Each row was made from one path, in order. Every step used is in the known rows, and no mark comes twice. Write each row's path.
Known rows:
m, k, c, d, v: [  8  -5   7 -55   1 -38  10  29  12 -25 -18 -15  15 -17  20 -10  30   0
   6 -18 -12   9 -29]
s, g: [  4  19 -13  14 -23 -20  -9   0 -36   8 -13   8  -8 -14  -5 -20  -3  -8
   6  13  25 -22  27]
v, g, s, d, c, k: [ -2 -49  -9  40  19  24  29  -7  25 -13  13 -34   1  57   0   6  19  -8
  11  33  13   2 -12]
k, c, d: [ -1   3  -2  -8 -13 -42   2  22   5 -17   4   6 -11 -20   7  -3  14  14
   8   6  -2 -10 -19]
c, k, m, d, v, g: [ 13  11  -7 -27  29  48  12  11   8 -14 -12 -10  13 -28  43  -6  26 -34
  21  45  13  35 -13]
h, v, g, s, d, m: [-26  -2  -2  21  -8  19 -28  -8  -9   5   6 -19   7  22 -34 -47 -14  32
   6  -4  29  20  19]
v, d: [ -9  -4  10  14   0 -11   0  -5   0   8  15  27  -8  -2 -10  18 -20 -16
  -6  -3  -4 -10  -7]
s, d, v: [  6 -13   6 -10  -5 -23  -2  -6   2 -13  -1  15  -3 -20  -6 -14  -2   1
   1 -28  20  -6 -19]
h, v, g, s: [-36  24  -5  30 -11   5 -11   5 -49  11   6  -6   5  18 -21 -55  -8 -14
   5  -9  26  15  12]
m, d: [  5  24  -7  39   8   2   9  -7  -4  -9  18  28  -8 -20   6   1 -14   3
 -29  13   1  -3  10]
s, d, v, h: [  1   2   1   2 -17  -2   1 -13 -19 -13   2  36 -24 -13  -3 -29   5 -14
  -6 -56  27  -8 -27]
k, c, d, m: [  4  -5   2 -20 -14 -19 -20  15  12 -10  -9 -19  -2 -24   7   4   4  35
  11  -1  -5  -9  -4]
d, m, k: [  5  -5   7 -13   7   5  -3   3   4  31 -14 -19  18  14  14   6 -24  19
 -23 -19 -13  -3  33]
c, d, m: [  1   9  -1   4  -9   3 -26  21   4  -6  -8 -13  -5 -25  11   6 -36  17
   9  -1   2  -4  10]
g, v, d, c: [ -3  12  -3  10  -7 -10  11 -21 -12  -7   8  -5 -18   3 -31  33 -16 -20
  -5 -25 -28 -20  -8]
m, k, c, d: [  1  -5  -1 -25   1 -41  18  31  22 -11  -1  -4   8   5  18   1  20  18
 -10   7 -18   3 -12]
c, k: [  5   0  -1  17   5   8  14   4   9  12   7  10   5   3  18  23  -2  -6
   4   0   7 -11  -3]
v, h: [ -7  22  -5  29 -21   5   2  -7 -40  13   6  34 -27   1   7 -22 -12 -20
 -16 -40  15 -18   0]
k, m, d, c: [ 20   4 -20  24  20   8  10 -10  -5  -7  -1   0 -10  -8  21  28   4  -4
 -12  60 -20  -4   9]
c, k, m, d: [ 21  10  -4  16  21  33  13   4  32   0  13  19   4 -18  38  27  10  -4
   0  59  -2  14   2]
h, v, d, c, k: [ -4   2 -18  20  17  10   9  -5  -1  -6  10   3   9  19 -23  73   9   7
  15  15 -18  -8 -30]
v, d, c: [  0 -18  -6  20  10  -8   9 -13  -9   0   6   2 -11  15 -14  48 -12 -15
  -2   9 -20 -25 -15]
m, k, c, d, v, g, s: [ -9 -20  14 -44   3 -13  12  32   4 -27 -17 -42  17  11  18 -55  39 -30
  16 -12   5  32 -23]
v, d, m: [ -4 -11  14   1   2  12 -22 -12   7  18   2   2  -1  -5 -10  23 -30   3
  -1  -9  -7 -10   7]
k, m, d: [ 12  20  -4  18   9   8   0  -1   2   3   9  26  -7 -27  24  -1  -4  -5
 -13  47  -4   9  17]
m, k, c: [  2 -12   3 -24   3 -39  24   3   5  17  -3   0  10  20  13  -5  27  16
 -21 -11 -16 -10   3]
h, v, g, s, d: [-31   5  -7  33  -9  -3  -7  -1 -18  -4  18   6  -1  24 -34 -51  -4  11
   1   4  32  19   4]
h, v: [-15  38 -13  17 -13 -19 -12   3 -41  13   3  23   2 -12 -18  -9 -14  16
  -6 -17  10  -8   7]

Write each row's path:
[  5   2   4 -38 -15 -37  -5  22  -5 -33 -13  -5  -2 -42  10 -13  27  -6
  21 -20   5  -4 -38] => k, c, d, v
[-11   9   4 -18  12   7 -17   1   3  23  -2   2  25  13 -24  26 -23  30
 -11 -15 -22  14  13] => h, v, d, m, k
[  0 -18  17 -16  18  10  -3  -2  23  25  -2  -7  15  20  -1  28 -27   7
 -15 -11 -25   3  16] => v, d, m, k
[  4  21  -7 -26  17  23  -1   8 -21 -10 -17  -5   0 -37  30 -36   7 -35
   6  33  13  29   0] => k, m, d, v, g
[-15 -31  12  20  -3  20 -15 -10  11   8   6 -26  -1  29 -11 -44 -18  10
   2   0  27  10  23] => v, g, s, d, m
[-23  -9   2   2   7  16 -11   3   7  12   1 -30  24  46 -24 -42  -9  36
 -11  -1  12  32  28] => h, v, g, s, d, m, k
[ 24 -40 -15   4  18   6  20  -3  41   3   1  -6  -2  18  21  53  19  14
  17  58  -8 -10 -13] => s, d, c, k, m
[  6 -56  26 -12   1 -12   2 -16  49   9   8 -23  16  40  -6 -23  25  43
 -16 -10  -7   3  13] => g, s, d, m, k, c
[  1  15  -1 -26 -26 -17  -5  16 -25 -34  -9  16 -23 -34  12 -30  33 -19
  15 -49  13  -5 -46] => k, c, d, v, h
[ 14  33  -2  -3  -3  31  -6  -8 -27 -13  -5  34 -19 -40  30 -28  13 -38
  -4  -9  11  14 -11] => k, m, d, v, h
[  4 -32  19 -41  13 -11   4  -8  31  19  -3 -13  16  21  -3  25  15  25
 -11 -11 -30  -3   3] => v, d, m, k, c
[  7 -25 -18  29   4 -25  16 -14   3  -7   7   1 -14  19 -11  25  -4  21
 -13  14  -4 -26  -5] => s, d, c
[ 22   1 -24  46  30  27  31 -10  15 -23  14  -4   1   7  17  59  11   4
 -13  38 -15 -10 -10] => m, d, c, k
[-14  18   2   1  -3   9 -33  -8 -14  16   2  11   7 -11 -34  21 -28  25
   4 -14  -5   0   4] => h, v, d, m
[ 10   8  13 -58 -19 -11  -4 -15  11   7 -18 -24   8  -2 -31  -3  24  17
   2 -18 -21  -3  28] => s, g, v, d, m, k, c
[-24  -5   7  32  -6   8   1   2 -28  12   4 -13  -2  25   2 -52 -12 -37
   2  -3  25   6  15] => v, g, s
[  4   7   3 -45 -11 -16  13  24  -8 -27 -16   6  -6  -9  24 -25  37 -14
   0 -48  -4   8 -37] => m, k, c, d, v, h
[ -6 -26  17  46 -11 -12   1 -14  19  -2  24  18  -8  20 -13 -28  -8   1
 -10  -7  19  -4   5] => g, s, d
[ -4  11  22 -29  -3  11  -3 -10  19  17   0 -12   9   8 -19  13 -29   3
 -17 -44 -33   7  20] => g, v, d, m, k
[ 28   9   4 -15  23  36   6   3  22 -14  -4   9  12 -41  40  17  23 -23
  14  33   4  20 -17] => c, k, m, d, v
[-20  24  -2  15  -4 -15 -13  -2 -23   6  15  35   0  -7 -33  16 -17   4
  -1  -9  -2   0 -11] => h, v, d
[ -3  63 -14  12 -51   3  -6 -13 -61   0  -7  22 -35 -19 -20 -52  -2 -29
  -1 -50  25 -18  26] => s, g, v, h
[ 15 -33  -3  -1  25  22  15  -3  29   9   1  -6   1  16  18  73  13 -23
  26  54 -24  -7 -19] => v, d, c, k, m
[  3   1   2 -13   5   1  -9  31  22   3 -15 -21  13  -1  21  10 -32  21
  -9   1 -16  10  17] => c, d, m, k
[  3  30   8 -16 -31  12 -28 -18 -13   4 -12  -8 -11 -28 -38  -5 -19  -5
  14 -19   3 -10  33] => s, g, v, d, m
[  4 -41  24  14   4  11  -4 -10  43  14   8 -18  15  39  -4 -18 -14  26
 -21 -11   0   8  27] => g, s, d, m, k
[ 18 -19 -15   0  16  16  14   2  10  17 -11 -18   2  12  33  49  16 -13
  21  46 -13 -13  -3] => d, c, k, m
[ -9  -9  -5 -22   1 -13   3   3 -12 -11  -9  -4  -4 -10  -3 -37   0 -12
   8 -13  29   7 -15] => s, d, v, g
[-12  11 -19  22   6 -13  -5 -10 -30  -2   6   9  -3  10 -37  45 -10   7
   0   5 -18 -14 -16] => h, v, d, c
[ -2  37   1  -2 -32 -12  -6 -13 -21  -5   1  16 -16 -22 -38 -10 -11 -24
  10 -13   6 -10  19] => s, g, v, d
[ 12  -5   3  -6   5  15   6  10  18  25  -2   7   6  -5  36  21   7 -14
  19  34   3   1   2] => c, k, m
